Known rows, with every step that occurs:
pozot -> vosed: [-1.76  0.76 -3.31  0.70  1.30  0.14  1.16 -0.41 -1.03  2.50  3.02  0.19
 -0.47  0.75 -1.57  1.49 -0.41 -1.52 -0.16 -0.69]
nuvo -> gupeze -> lilaz: [-1.15 -1.02 -2.40  1.27  0.07 -0.68 -0.78  0.25 -0.36  3.23  1.74  0.60
 -0.71 -0.44 -1.08  0.31  0.92 -2.01  3.89 -0.68]
kogo -> vosed -> nuvo -> gupeze: [-2.81  0.99 -2.03  0.05  1.09 -0.79  6.84 -0.42 -1.68 -0.13  1.92  0.95
 -0.43 -2.75 -0.42  0.30  1.52  1.49  0.28 -0.87]
vosed -> lilaz -> gupeze: [-0.89 -1.48 -1.63 -0.16 -0.29 -0.23  1.45 -0.43  2.83  2.63  2.00 -0.14
  0.86  0.07 -0.17 -0.52  1.21  1.50  2.50 -0.65]
lilaz -> vosed -> nuvo -> gupeze -> pozot: [-5.90  0.72 -3.03 -0.74  1.50  1.69  1.12  0.95 -0.94  2.06  2.19  1.13
 -1.66 -1.28 -1.49  0.45  1.66  1.86  0.42 -0.51]
vosed -> nuvo -> gupeze -> pozot: [-5.99 -0.47 -2.73 -1.05  0.24  1.25  1.35  1.78 -0.27  1.66  2.70  0.83
 -1.10 -1.74 -0.06 -1.07  1.31  1.78  0.42 -0.94]
lilaz -> gupeze -> nuvo -> vosed -> pozot: [-2.24 -4.04 -3.26 -1.10  2.83  2.37  0.44 -0.93 -0.57  1.27  4.99  0.10
 -2.38  1.25 -0.69  0.19  1.38 -2.30 -1.13 -2.94]
lilaz -> gupeze: [-0.37 -0.98 -2.59  0.04  0.35 -1.17  2.01 -1.78  0.59  1.54  1.61  0.38
 -0.29 -0.26 -1.54  0.62  1.15 -0.47  1.14 -0.83]
kogo -> vosed: [ 1.65  2.22 -2.71  0.66  2.22 -1.57  4.42 -1.72 -0.23  0.71  1.92  0.84
 -0.64 -0.49 -0.20  1.84  0.41 -1.08  0.46 -1.24]
nuvo -> gupeze -> kogo: [-2.08  0.94 -2.32 -0.50  0.06 -0.28  0.46  0.03  2.43  1.75  2.22  0.95
 -1.05 -0.05  0.61  0.11  0.41 -2.11  1.73 -0.22]
kogo -> vosed -> lilaz: [ 1.08  1.78 -1.71  0.43  1.46 -0.49  3.82 -0.41  2.10  1.88  2.24  0.37
  0.51 -0.30  1.16  0.76  0.42  0.85  1.71 -1.10]
lilaz -> vosed -> pozot -> gupeze -> nuvo: [-3.76 -3.21 -3.26 -0.13  3.16  3.46 -2.22 -0.14  1.44 -0.04  3.14  1.25
 -2.17  1.50 -1.66  0.73  1.06  0.71  2.18 -2.00]
pozot -> gupeze -> lilaz -> vosed -> nuvo: [-5.53 -1.12 -1.50  0.52  3.26  2.17 -4.15 -1.37 -2.51  0.76  2.27  0.89
 -1.12  0.63 -3.01  0.23  1.33  3.11  2.50 -0.71]
vosed -> nuvo: [-3.51  0.22 -1.63 -0.40  2.35  0.14  0.94  0.45 -0.55  0.17  2.00  0.27
  0.24 -0.58 -0.63 -0.38  1.00  3.08  1.48 -1.31]
gupeze -> kogo: [-0.98  1.85 -2.09 -0.69  1.84 -0.13 -1.81 -0.50  2.27  1.30  2.76  0.77
 -1.04  1.30  0.63  0.55 -0.09 -1.52  1.36 -0.79]
nuvo -> gupeze -> pozot -> vosed: [-3.90 -0.17 -4.30  0.13 -0.69  1.16  1.48  0.74 -0.59  4.22  3.48  0.74
 -1.81 -0.43 -0.93  0.88 -0.19 -2.70 -1.18 -0.43]
nuvo -> vosed -> lilaz -> gupeze -> kogo: [-2.11 -0.19 -1.41 -1.51  1.46  1.36 -1.02 -1.84  2.01  2.76  4.54 -0.31
 -0.84  1.93  0.91 -0.63  0.58 -1.11 -0.97 -0.90]
kogo -> vosed -> nuvo: [-1.53  1.86 -1.83 -0.13  2.77 -0.54  4.67 -1.01 -1.78 -0.62  2.30  0.64
 -0.34 -1.39 -0.39  0.71  1.03  1.99 -0.15 -1.55]
lilaz -> gupeze -> pozot: [-1.54 -0.97 -3.37 -0.72  0.18  0.08  0.11 -0.98  0.64  2.94  2.82  0.77
 -1.59 -0.07 -0.91  0.28  0.96 -1.13 -0.10 -1.21]
lilaz -> gupeze -> pozot -> vosed -> nuvo: [-6.19 -1.27 -3.27 -1.23  0.71  1.90  1.05 -0.63 -3.01  2.73  4.37  0.36
 -1.78 -0.64 -1.89 -0.06  0.73  0.62 -2.71 -1.11]
gupeze -> nuvo -> vosed -> lilaz: [-1.09 -0.99 -1.61 -0.73  3.76  2.21 -1.85  0.48  0.58  2.27  3.90 -0.06
 -0.52  2.44  0.90 -0.30  0.41 -0.60 -0.36 -1.75]
kogo -> vosed -> lilaz -> gupeze: [ 1.03  0.01 -1.78  0.16  0.11 -1.03  5.09 -1.80  1.54  2.16  2.23  0.29
  0.31 -0.85  0.19  0.53  1.19  0.41  0.94 -0.84]

Rows:
[-1.49 -0.35 -1.26 -1.28  0.04  0.52 -1.12 -0.70  3.71  2.59  3.01  0.20
 -0.17  1.04  0.98 -0.80  0.67  0.19  1.77 -0.48]
vosed -> lilaz -> gupeze -> kogo
[-3.55  1.70 -1.98 -0.10  3.52  0.75  0.72 -0.20 -1.25  0.46  1.63  0.56
 -0.38 -0.08 -2.13  0.93  1.31  2.96  1.38 -0.75]
lilaz -> vosed -> nuvo
[-0.61  2.03 -1.53 -0.43 -0.12 -0.26  3.47 -0.15  3.43  2.16  2.77  0.89
 -0.49 -0.72  2.19  0.05  0.45 -1.10  1.41 -0.44]
nuvo -> gupeze -> kogo -> vosed -> lilaz
[-4.67 -0.58 -1.95 -0.37  0.40  0.05  3.00  1.06 -0.45  0.44  1.55  0.42
  0.20 -1.87 -0.78 -0.82  1.49  2.37  1.75 -0.57]
vosed -> nuvo -> gupeze
[-1.00  0.16 -2.23 -1.00  0.58 -0.54 -0.55 -2.04  1.76  1.50  2.76  0.74
 -1.27  0.76 -0.37  0.28  0.71 -1.82  0.56 -0.56]
lilaz -> gupeze -> kogo
[-2.35  1.22 -1.46 -1.50  1.94 -0.29  3.47 -2.95 -1.20 -0.29  3.33  0.99
 -1.61 -1.00  0.01  0.36  1.35  0.09 -1.32 -1.03]
lilaz -> gupeze -> kogo -> vosed -> nuvo
[-2.90 -0.19 -2.01 -0.81  1.22  1.07 -3.09 -1.57  2.54  0.13  2.88  1.04
 -1.11  1.41  0.11 -0.29 -0.10 -0.18  0.95 -0.44]
pozot -> gupeze -> kogo
[-1.40  0.98 -1.27 -0.67  1.02  1.16  0.06 -1.70  3.35  0.63  3.49  0.99
 -0.51  0.86  1.80 -0.36 -0.05  0.83  0.69 -0.51]
pozot -> gupeze -> kogo -> vosed -> lilaz
[-2.07  3.01 -1.34 -1.16  2.97  0.17  2.26 -1.34 -0.62 -0.71  3.47  1.05
 -1.29 -0.35  0.81  0.53  0.59  0.60 -0.68 -1.30]
gupeze -> kogo -> vosed -> nuvo
[ 0.02  0.31 -3.37  0.50  1.82  0.08  4.81 -0.21  1.03  0.58  3.45  0.61
 -1.16 -0.90  0.34  1.25  0.64 -0.38  1.59 -2.55]
kogo -> vosed -> pozot
[-2.39 -0.82 -2.37  1.27  2.56  1.33 -4.22 -1.93 -0.79  2.09  1.85  1.05
 -1.30  1.50 -2.93  1.23  0.73 -0.04  2.91 -0.49]
pozot -> gupeze -> lilaz -> vosed
[-2.58  0.14 -1.68  0.88  1.37 -0.41  3.46 -0.62 -3.18  1.30  2.34  0.89
 -0.95 -2.24 -0.90  0.27  1.61  0.19  1.74 -1.20]
kogo -> vosed -> nuvo -> gupeze -> lilaz
[-2.66  0.90 -4.06  0.03  1.04  1.34 -0.73  0.33 -0.86  3.68  4.05  0.56
 -1.74  0.86 -0.89  1.19 -0.66 -2.14 -1.51 -1.09]
gupeze -> pozot -> vosed
[-1.35  0.34 -1.71 -0.12  2.38  1.18  0.05  0.18  1.31  2.70  3.46 -0.53
  0.38  1.49  0.64 -0.23  0.25  0.59  0.36 -1.38]
nuvo -> vosed -> lilaz
[-1.95 -1.84 -3.29  0.40  1.31  1.13  3.55 -1.24  1.39 -0.68  3.58  0.80
 -1.26 -0.83 -0.08  0.55  0.61  0.79  1.22 -2.19]
kogo -> vosed -> pozot -> gupeze
[-1.82  0.66 -3.16 -0.34  0.40  0.41  4.49 -0.10  2.61  0.80  3.97  1.03
 -2.18 -1.37  1.56  0.67  0.67 -2.42  1.47 -1.70]
nuvo -> gupeze -> kogo -> vosed -> pozot
[-1.04  1.26 -2.16 -0.41  1.86  0.22  0.43 -2.95  1.45 -0.23  3.21  1.45
 -1.65  0.65  0.52  0.86 -0.04 -1.23 -0.55 -0.74]
pozot -> gupeze -> kogo -> vosed
[ 0.72  2.79 -1.34 -0.49  1.62  0.09  1.28 -0.73  3.11  1.73  3.25  0.72
 -0.45  0.67  2.33  0.41 -0.03 -0.39  1.15 -0.92]
gupeze -> kogo -> vosed -> lilaz
[-3.61  0.92 -1.57  0.65  3.84  0.88 -2.85 -0.41 -2.72  1.87  2.20  0.58
 -1.04  0.49 -2.61  0.93  1.35  1.78  2.96 -1.00]
gupeze -> lilaz -> vosed -> nuvo
[-5.53  1.94 -1.83 -1.02  1.89  1.14  0.48  0.01  0.48  0.78  2.23  1.06
 -1.35 -0.51 -1.01  0.34  1.34  0.89  1.12  0.03]
lilaz -> vosed -> nuvo -> gupeze -> kogo
[ 1.35 -1.31 -1.70 -0.42  1.41  0.02  3.26 -1.64  0.91  1.47  2.68  0.73
 -0.64  0.05  0.46  0.42  1.40 -0.61  0.26 -1.33]
kogo -> vosed -> lilaz -> gupeze -> nuvo
[-6.07 -0.35 -2.65  0.05  0.16  0.86  3.43  0.81 -2.43  1.50  2.74  0.15
 -0.20 -1.54 -1.73 -0.10  0.68  0.95 -0.49 -0.27]
pozot -> vosed -> nuvo -> gupeze
[-4.01  0.93 -2.83 -0.76  0.88  0.48  5.02  0.24 -1.50  1.14  2.91  1.28
 -1.60 -2.69  0.34  0.01  1.32  0.76 -1.10 -1.24]
kogo -> vosed -> nuvo -> gupeze -> pozot
[-0.59 -2.88 -1.55 -0.83  0.99  0.83 -0.66  0.00  1.78  2.25  2.39  0.36
 -0.08  1.01  0.15 -0.60  1.32  0.35  1.73 -1.16]
vosed -> lilaz -> gupeze -> nuvo
